What can hang from each mark
Q727: Q68 Q653
Q682: Q653 Q917
Q905: Q653
Q68: Q727
Q865: Q607 Q727
Q526: Q68 Q607
Q607: Q653 Q865
Q653: Q682 Q727 Q905

Every row comes from one small tree of marks. Brackets hold a mark, then the marks that hang from it, in the order of their numbers. Every link used is in the known rows. Which tree was each row made from?
In the rows, 128 means zero.
Known rows
{Q526 {Q68 Q727} {Q607 Q653 Q865}}: [ 98 111 183 115 135 197 117   4 117 113 139 115 128  84 189 119 116  89
 117]
{Q865 {Q607 {Q653 {Q682 Q917} Q905}} {Q727 Q68}}: [144 133 152 116 112 127 123 130 143 110 117 150 146 121 138 148 138 114
 155]
{Q607 {Q653 {Q682 Q917} {Q727 Q68}} Q865}: [136 108 127 156 120 113 145 131 153 132 133 128 110 131 124 142 122 117
 104]
{Q905 {Q653 {Q727 Q68}}}: [138 124 117 109 150 134 134 135 134 147 125 141 115 126 132 108 114 132
 120]
{Q607 {Q653 {Q727 Q68} Q905} Q865}: [142 114 136 134 122 146 135 112 146 124  95 155 121 117 137 116 130 100
 118]
{Q682 Q917}: [112 159  89 143 136 108 118 171 100 148 154 104 134 138  99 132 113 141
  98]
{Q682 {Q653 {Q727 Q68} Q905} Q917}: [133 129  80 139 126 107 151 213 107 153 112 128 123 125  88 115 111 131
 104]
{Q526 {Q607 Q865}}: [106 139 167 131 141 172 103  54 120 139 158 102 124 100 163 132 128 128
 103]
{Q607 {Q653 {Q682 Q917} Q905} {Q865 {Q727 Q68}}}: [141 128 119 136 104 122 134 131 151 113 112 152 140 151 115 143 145 108
 135]
{Q526 {Q68 Q727} {Q607 Q653}}: [ 93 120 161 115 144 183 115  35 104 111 137 114 139  91 172 107 117 103
 121]
{Q607 {Q653 Q905} {Q865 Q727}}: [140 134 131 118 110 142 124  98 150 121 102 160 139 133 132 125 145  93
 120]
{Q526 {Q68 {Q727 {Q653 {Q682 Q917} Q905}}} {Q607 Q865}}: [111 107 165 121 125 174 119  49 109 111 143 111 119 105 165 128 123 109
 139]
{Q653 {Q727 Q68} Q905}: [132 126 117 120 133 137 139 165 120 132 111 144 129 111 133 106 108 148
 134]
{Q607 {Q653 Q682} {Q865 Q727}}: [128 129 138 133 113 119 132  93 163 126 134 138 133 141 135 145 141 112
 113]
{Q727 Q68 {Q653 Q682 Q905}}: [135 142 117 130 132 118 115 155 121 105  98 124 145 160 104 129 158 141
 171]
{Q905 {Q653 {Q682 Q917} Q727}}: [135 122  77 145 142  86 141 184 137 157 154 147 104 151  93 113 122 145
 104]
{Q865 {Q727 {Q653 Q682 Q905}}}: [142 136 118 107 114 108 127 145 137 121 116 133 142 154 117 130 145 140
 150]
{Q727 Q68 {Q653 {Q682 Q917} Q905}}: [139 141 101 137 127 107 118 179 115 109 104 118 141 168  88 134 154 139
 164]
{Q526 Q68 {Q607 Q865}}: [ 91 131 179 129 140 196 106  36 110 129 155  99 129  76 187 119 115 120
 108]
{Q865 Q607 {Q727 Q68 {Q653 Q682 Q905}}}: [154 128 179  94 113 134 118 112 144 108 109 134 139 121 154 151 142 126
 178]

Write each row's tree
[112 158  57 169 129  82 122 215 110 132 147 144 141 162  69 122 142 156
 123]
{Q653 {Q682 Q917} Q905}
[128 130  99 121 125 100 131 146 112 119 128 130 127 161  98 133 131 131
 148]
{Q68 {Q727 {Q653 {Q682 Q917} Q905}}}
[125 119 139 131 140 163 116  99 122 122 115 135 130 105 140 102 138 120
 121]
{Q526 {Q607 {Q653 {Q727 Q68} Q905}}}
[139 127 170 102 112 143 129  81 151 123 127 107 131 132 160 158 127 127
 142]
{Q607 {Q865 {Q727 Q68 {Q653 Q682}}}}
[127 127  97 135 130 108 153 189 111 161 130 102 116 119 103 128  97 133
  91]
{Q682 {Q653 {Q727 Q68}} Q917}
[128 124  66 165 125  77 148 227 123 144 148 152 114 143  84 114 118 163
 113]
{Q653 {Q682 Q917} Q727 Q905}
[ 89 117 152 130 142 165 120  50 112 108 148 118 138 103 162 113 124 116
 127]
{Q526 {Q68 Q727} {Q607 {Q653 Q682}}}
[128 123 147 150 135 108 125 125 144 135 141 143 115 106 134 132 131 123
 112]
{Q865 {Q607 {Q653 Q682 Q727}}}
[124 129 114 117 129 101 132 127 114 125 143 109 122 156 111 144 121 134
 138]
{Q68 {Q727 {Q653 {Q682 Q917}}}}
[133 125 132 153 132 108 122 143 141 129 127 164 119 111 121 120 141 120
 122]
{Q865 {Q607 {Q653 Q682 Q727 Q905}}}
[133 138 119 133 131 109 120 157 118 116 121  91 136 160 104 148 140 143
 151]
{Q727 Q68 {Q653 {Q682 Q917}}}
[120 130 126 112 133 109 130 108 120 122 139 113 126 150 123 139 124 135
 142]
{Q68 {Q727 {Q653 Q682}}}
[132 121 106 129 148 111 140 153 143 143 138 146 115 140 120 114 122 147
 126]
{Q905 {Q653 Q682 {Q727 Q68}}}
[129 125 185 104 125 173 110  40 134 132 142 101 123 106 174 139 133 119
 120]
{Q526 {Q607 {Q865 {Q727 Q653}}}}
[145 130 133 118 106 120 128 122 143 131 129 126 125 146 127 148 135 122
 130]
{Q607 {Q865 {Q727 {Q653 {Q682 Q917} Q905}}}}
[131 122  92 138 148  96 138 161 144 152 148 152 108 143 108 108 126 147
 111]
{Q905 {Q653 Q682 Q727}}
[148 126 194  91 117 135 120  94 147 114 124 112 135 116 167 163 132 130
 167]
{Q865 Q607 {Q727 Q68 {Q653 Q682}}}
[142 127 159 107 109 135 132  99 145 126 131 102 127 137 148 162 123 125
 137]
{Q607 {Q865 {Q727 Q68 {Q653 {Q682 Q917}}}}}
[131 121  84 153 125  95 149 218 123 133 135 143 123 138  98 122 113 164
 133]
{Q653 {Q682 Q917} {Q727 Q68} Q905}
[134 124 167 128 137 138 120 106 136 130 123 132 120  91 152 131 121 110
 120]
{Q865 {Q607 {Q653 {Q727 Q68}}}}
[126 130 104 128 133 123 147 175 117 147 103 138 128 116 112 106 117 133
 114]
{Q682 {Q653 {Q727 Q68} Q905}}
[130 131  65 148 124  94 150 220 107 163 121 135 115 131  76 108 114 129
  88]
{Q682 {Q653 Q727 Q905} Q917}
[139 145 128 110 134 142 110 137 112 108  84 119 147 146 116 122 150 125
 164]
{Q727 Q68 {Q653 Q905}}
[ 93 133 151 135 147 178 103  62 106 117 134 110 143  93 158 101 134 110
 110]
{Q526 Q68 {Q607 Q653}}
[147 128 147 110 106 134 130 115 142 121 120 120 131 142 138 154 132 123
 145]
{Q607 {Q865 {Q727 Q68 {Q653 {Q682 Q917} Q905}}}}
[126 122 103 144 131 108 146 188 131 128 128 150 128 129 118 115 118 167
 141]
{Q653 Q682 {Q727 Q68} Q905}
